Each row was made from one small tree. The marks that hang from a mark follow it in brackets, in alphabetical order. Every link used is in the known rows. Write each row's tree.
(in the rows, 100 means zero)
Known rows
pefo{rovegep{zitov}}: 92	108	99	77	98	106	97	93	119	100	105	104	99	91	89	103	133	90
derus{pefo{leger}}: 96	99	111	104	103	103	99	101	93	96	116	90	85	94	103	91	128	97
pefo{leger rovegep{lareb zitov}}: 87	116	107	68	109	139	99	88	113	92	93	98	88	107	91	101	154	86
lareb{rovegep{leger{pefo} zitov}}: 110	103	111	74	83	96	103	83	102	122	108	83	102	130	102	106	152	102
derus{pefo{leger rovegep}}: 90	101	110	81	108	99	98	97	94	94	124	95	82	87	91	95	127	92
lareb{rovegep{leger pefo zitov}}: 92	120	114	85	82	117	92	83	106	115	99	85	109	113	100	104	146	95
leger{pefo rovegep}: 119	81	94	90	97	85	101	105	88	114	113	99	93	110	106	104	98	91
rovegep{lareb leger pefo}: 90	121	101	87	93	133	94	79	103	111	90	88	109	114	100	107	111	95
lareb{rovegep}: 103	100	114	94	94	105	99	100	94	104	107	98	95	120	102	101	109	104
derus{pefo{leger rovegep{lareb zitov}}}: 83	111	111	76	100	136	96	89	118	99	114	94	83	103	93	95	168	84
lareb{rovegep{pefo{leger}}}: 99	110	122	91	104	121	94	97	76	93	100	96	89	113	106	101	120	94
zitov{pefo{leger rovegep{lareb}}}: 93	112	112	71	102	125	96	90	86	93	85	104	90	110	91	101	127	97
rovegep{leger}: 95	109	100	92	97	93	101	88	101	109	99	84	107	100	95	102	106	105
derus{pefo{rovegep{lareb zitov}}}: 86	108	102	80	88	131	95	88	129	109	118	103	92	105	91	97	153	87
zitov{rovegep{lareb pefo{leger}}}: 88	111	113	103	104	139	95	91	86	93	101	92	86	105	109	108	122	82
rovegep{pefo zitov}: 94	111	100	99	91	119	92	94	112	103	94	103	106	94	104	101	129	86
rovegep{leger zitov}: 92	113	100	91	90	100	100	87	117	111	96	81	110	98	95	99	139	99
leger{pefo rovegep{zitov}}: 117	85	94	90	90	95	100	103	105	116	109	97	94	107	107	101	133	85
rovegep{pefo{leger} zitov}: 92	114	107	96	102	126	94	95	100	92	90	96	97	92	105	98	143	84

Write each row's tree
86	106	102	75	93	86	97	85	107	113	128	87	98	89	86	100	119	100 | derus{pefo{rovegep{leger}}}
84	113	103	71	92	115	97	79	113	116	120	86	98	106	87	102	128	98 | derus{pefo{rovegep{lareb leger}}}
81	117	103	71	85	123	95	77	130	118	118	85	98	105	87	99	160	93 | derus{pefo{rovegep{lareb leger zitov}}}
90	119	100	91	88	111	93	82	113	112	93	87	113	95	99	103	136	91 | rovegep{leger pefo zitov}
92	119	104	89	76	124	96	82	115	117	77	86	112	118	96	99	151	103 | rovegep{lareb leger zitov{pefo}}
91	117	103	65	87	111	95	79	99	112	89	94	106	112	85	106	119	105 | zitov{pefo{rovegep{lareb leger}}}
89	119	101	86	89	130	100	81	125	113	89	82	107	116	97	101	146	97 | rovegep{lareb leger zitov}
84	111	103	76	86	96	96	82	125	116	125	85	101	86	85	98	153	94 | derus{pefo{rovegep{leger zitov}}}
98	113	117	88	71	99	96	87	101	118	90	82	109	118	96	98	152	109 | lareb{rovegep{leger zitov{pefo}}}
88	110	105	102	89	98	94	85	91	111	113	83	105	88	102	112	107	91 | zitov{rovegep{leger pefo}}
114	99	112	74	89	88	103	84	86	119	110	85	99	132	102	109	119	108 | lareb{rovegep{leger{pefo}}}
88	102	102	84	90	101	95	94	122	108	126	101	93	86	91	96	145	89 | derus{pefo{rovegep{zitov}}}
95	114	122	90	97	129	93	95	93	95	97	93	91	110	106	99	151	88 | lareb{rovegep{pefo{leger} zitov}}
103	101	100	99	77	126	93	102	108	114	84	97	99	114	101	95	140	91 | leger{rovegep{lareb zitov{pefo}}}
96	115	114	86	89	108	93	85	88	112	102	86	106	114	100	106	114	101 | lareb{rovegep{leger pefo}}
96	100	109	107	80	118	96	94	92	106	97	99	97	113	104	106	117	99 | zitov{pefo rovegep{lareb}}
106	94	100	103	78	96	93	108	103	112	92	98	102	95	101	93	132	94 | leger{rovegep{zitov{pefo}}}
